Each row was made from one path, in order. Every step used is in the known rows, and no mark comes twice. Write each row's path.
Known rows:
lubu > vuze > dorudad > kurekur > vapep > bori > kana: 5, 21, -3, 15, -15, 23, 1, 2, -12, 1, -1, 9, 8, 12, 3, -6, 14, 19, 6, -13, -2, -15
lubu > bori > vapep > vuze > dorudad: 13, 6, -9, -8, -6, 10, 7, 19, -12, -1, 4, -3, 13, 10, 10, -11, 13, -1, 1, -10, -6, -6
kana > bori > vapep > vuze > dorudad > kurekur: -3, 6, -15, 4, -3, 15, -1, 12, -24, -2, 16, -7, 4, -10, -4, -6, 12, -2, -5, -8, 8, -1
pudo > kana > bori > vapep > vuze: 9, -10, -17, -4, -4, 25, -8, 8, -19, 2, 4, -18, 8, 8, 13, 3, 3, -5, 14, 5, -1, -11
lubu > vuze > dorudad > kurekur > vapep: 1, 19, -2, 0, -20, 4, -6, 6, -21, 7, -3, 4, 12, 3, -4, 2, 24, 5, -7, -14, 3, -6
bori > lubu > vuze: 11, 0, 12, 1, -8, -9, 8, 5, 5, 11, -21, 1, 6, 10, 13, 8, 11, -14, 8, -9, -8, -9
vapep > bori: 9, -4, 5, 6, 4, 15, 0, 15, 8, 4, -12, -17, -10, -6, 8, 0, 12, 4, 13, 3, -18, -19
pudo > kana > bori > lubu > vuze > dorudad > kurekur: 5, 15, 10, 7, -4, 11, -14, -6, -23, 6, 2, 4, 18, 8, -9, 0, 8, -8, -12, -13, 9, -23
kana > bori > lubu > vuze > dorudad > kurekur > vapep: 4, 22, -2, 9, -8, 3, 1, -1, -18, 18, 5, 11, 20, 10, -3, 2, 17, -8, -2, -19, -1, -1
vapep > bori > lubu > vuze > dorudad: 15, 11, 14, 8, 3, 5, 9, 10, 2, 3, -16, 8, 12, 5, 3, -4, 10, -11, 0, -12, -10, -20
dorudad > bori > vapep: -1, 7, -12, -6, -3, 19, -6, 12, -1, 16, 4, -18, -1, 0, 16, 14, 27, 8, 12, 17, -14, -7
kana > bori: 4, -4, -1, 1, -3, 6, -4, 10, -1, 12, 0, -21, -11, -4, 7, -1, 8, -3, 13, 0, -10, -7
vuze > dorudad > kurekur > vapep > bori > kana: 5, 23, -5, 17, -2, 32, -2, 4, -16, 9, 7, 5, -12, 3, 1, -8, 15, 20, 2, -11, -4, -17
pudo > kana: 12, -1, 3, -3, -4, 18, -15, 7, -13, 6, -12, -17, -11, 2, 8, 5, 10, 0, 2, 3, -1, -26
vapep > vuze > lubu: 10, -15, 3, 3, -7, -1, 15, 10, 3, 0, -20, -17, -7, 5, -2, 0, -7, -14, -3, -16, 5, -11
lubu > vuze: 7, -5, 7, -4, -18, -6, 1, 11, 5, 2, -18, -13, 4, 3, 11, 4, 12, -4, 9, -4, -5, -10
kurekur > dorudad: 10, -7, 8, -2, -9, 10, -4, 11, 1, 7, -7, -23, -10, 2, 15, -4, 11, -4, 6, -10, -13, -19
vuze > lubu: 8, -5, 8, 1, -6, 2, 10, 11, 0, 11, -13, -17, -16, 1, -1, 6, 5, -7, -4, -9, 3, -16
kurekur > dorudad > vuze: 13, -6, -4, -10, -22, -4, -6, 4, 8, -2, -6, -27, -2, 7, 13, -5, 10, -4, 2, -3, -6, -23
lubu > bori > vapep > vuze > dorudad > kurekur: 4, 12, -9, -4, -5, 12, 0, 13, -16, -4, 9, -2, 14, 4, 2, -7, 18, 4, -7, -11, 0, -7
lubu > vuze > dorudad > bori > kana: 6, 19, 1, 1, -20, 9, 1, 2, -1, 1, -4, -4, 8, 10, 8, -8, 7, 11, 3, -8, -2, -17
kana > bori > lubu: 9, -1, 4, 6, 6, 3, 4, 5, 2, 21, 0, -9, -8, 3, 8, 2, 6, -14, 9, -6, -13, -7
pudo > kana > bori > lubu: 14, 0, 5, 4, 6, 17, -10, -1, -11, 18, -2, -9, -3, 9, 6, 4, 5, -12, 7, -1, -6, -22

Write each row's path:
5, 11, -8, 5, -8, 12, 5, 2, -2, -2, -1, -10, -4, 5, 6, -14, -3, 6, -1, -10, -3, -15	vapep > vuze > dorudad > bori > kana
1, -2, -18, -5, -5, 15, 1, 12, 1, 5, -1, -19, 8, 3, 15, 11, 15, 1, 13, 11, -12, -4	dorudad > bori > vapep > vuze
10, -4, -1, -1, -3, 20, -18, 4, -12, 10, 0, -22, -5, 3, 5, 1, 5, 0, 9, 3, -5, -22	pudo > kana > bori
2, -4, -12, -2, -6, 14, 11, 10, 3, 7, -5, -20, 8, 9, 4, 12, 6, -4, 4, 2, -2, -7	dorudad > bori > vapep > vuze > lubu
8, 3, 12, 0, -10, 4, -1, -3, 16, 12, -11, -14, 24, 20, 19, 6, 12, -10, 11, -9, -22, -19	kurekur > dorudad > bori > lubu > vuze
14, -12, 5, -1, -7, -2, 15, 9, 11, 0, -13, -17, 10, 19, 2, -5, -6, -8, 2, -19, -6, -12	vapep > vuze > lubu > bori
7, 22, -1, 7, -9, 18, -13, -7, -30, 15, 4, 10, 25, 17, -5, 4, 13, -4, -6, -14, 5, -15	pudo > kana > bori > lubu > vuze > dorudad > kurekur > vapep
11, -1, 5, 11, 1, 22, 5, 8, 9, 5, -8, -11, -21, 3, 15, -6, 4, 11, 18, -1, -13, -21	vapep > bori > kana
7, 21, 5, 3, 7, 8, 0, 4, -4, 16, -2, -1, -3, 1, 1, 0, 16, -6, -11, -5, -11, -16	vuze > dorudad > bori > lubu
16, 2, 10, 3, -10, 11, 16, 5, 7, 10, -4, -12, -9, 24, 8, -7, -2, 6, 7, -17, -3, -18	vuze > lubu > bori > kana
3, 0, -12, -3, -3, 16, -1, 16, -10, 17, 11, -16, -7, -3, 13, 5, 19, -1, 17, 9, -8, 0	kana > bori > vapep
4, 17, 14, 7, -7, -5, 2, 2, -11, 4, -9, 11, 8, 0, -6, 2, 17, -10, -15, -18, 7, -14	bori > lubu > vuze > dorudad > kurekur
12, 5, -5, -10, -5, 13, 0, 19, -3, 14, 3, -10, 5, 12, 20, 4, 24, 7, 15, 4, -15, -6	lubu > bori > vapep
21, -3, 5, -4, -26, 1, 11, -5, 16, 0, 0, -22, 7, 37, 11, -15, -8, 5, 4, -19, -2, -29	kurekur > dorudad > vuze > lubu > bori > kana
16, -9, 1, -7, -23, -5, 5, 2, 10, 1, -9, -28, -1, 14, 1, -3, 1, -10, -7, -9, 4, -25	kurekur > dorudad > vuze > lubu
2, 4, -8, -6, -7, 26, -9, 11, 1, 14, 8, -25, 6, 7, 22, 7, 26, 6, 13, 8, -19, -15	kurekur > dorudad > bori > vapep
7, 3, -6, 11, -13, 14, 15, -3, -1, 7, -1, -5, 7, 31, 3, -3, -3, 9, 6, -26, 1, -7	dorudad > kurekur > vapep > vuze > lubu > bori > kana
5, 25, 1, 16, 12, 22, 1, 4, -14, 17, 0, 11, -1, 1, -5, 1, 23, 0, -7, -11, -11, -15	vuze > dorudad > kurekur > vapep > bori > lubu
16, 10, 9, 2, -7, 8, -7, -1, -19, 9, -4, 4, 19, 13, 1, -4, 2, -14, -4, -13, 2, -22	pudo > kana > bori > lubu > vuze > dorudad
9, 18, -14, 5, 2, 9, 6, 2, -8, 16, -3, 4, 13, 13, 5, 1, 9, -8, -3, -13, -14, -4	kurekur > vapep > vuze > dorudad > bori > lubu
0, 4, -1, 5, -3, 3, -2, 8, -14, -8, -4, -7, -6, -13, -8, -9, 7, -4, -17, -17, 6, -12	vapep > vuze > dorudad > kurekur
2, 20, -5, 11, 3, 26, -7, 11, -15, 8, 3, -2, -3, -6, -5, -2, 24, 11, -5, -6, -8, -14	vuze > dorudad > kurekur > vapep > bori
11, 10, 8, 3, -6, -5, 7, 6, -8, 11, -2, 3, 13, 6, 3, -7, 5, -17, 0, -18, -4, -7	kana > bori > lubu > vuze > dorudad
18, 1, -2, -4, -21, -4, 13, -3, 15, 3, -4, -15, -1, 29, 5, -9, -5, 6, 2, -9, 3, -21	dorudad > vuze > lubu > bori > kana
16, -9, 4, 6, -11, 5, 22, 3, 11, 0, -10, -11, 0, 27, 10, -11, -14, 0, 8, -24, -2, -15	vapep > vuze > lubu > bori > kana
9, 8, 7, -5, -17, -4, 1, 14, -8, 0, -13, -1, 5, -2, 2, -6, 12, -4, -5, -12, 2, -14	lubu > vuze > dorudad
9, -12, -8, -2, -6, 7, 18, 16, -6, 4, -10, -12, -3, 5, 5, 8, 4, -12, 2, -6, 8, -5	bori > vapep > vuze > lubu
6, 6, 8, 0, -5, -2, 1, 0, 15, 15, -15, -7, 17, 13, 10, 14, 14, -7, 9, 0, -17, -11	dorudad > bori > lubu > vuze
10, -9, -9, 3, -11, 4, 16, 10, -4, 10, -16, -11, 1, 13, 2, 6, -1, -9, 4, -17, 1, -3	kurekur > vapep > vuze > lubu
4, -6, -13, -5, -9, 21, -2, 10, 2, 2, 3, -26, 15, 10, 22, 3, 15, -1, 15, 2, -17, -10	kurekur > dorudad > bori > vapep > vuze
-2, 10, -7, 3, -7, 12, -9, 6, -12, 16, -1, -9, -10, -1, 2, 12, 26, 8, 3, -2, -6, -4	dorudad > kurekur > vapep
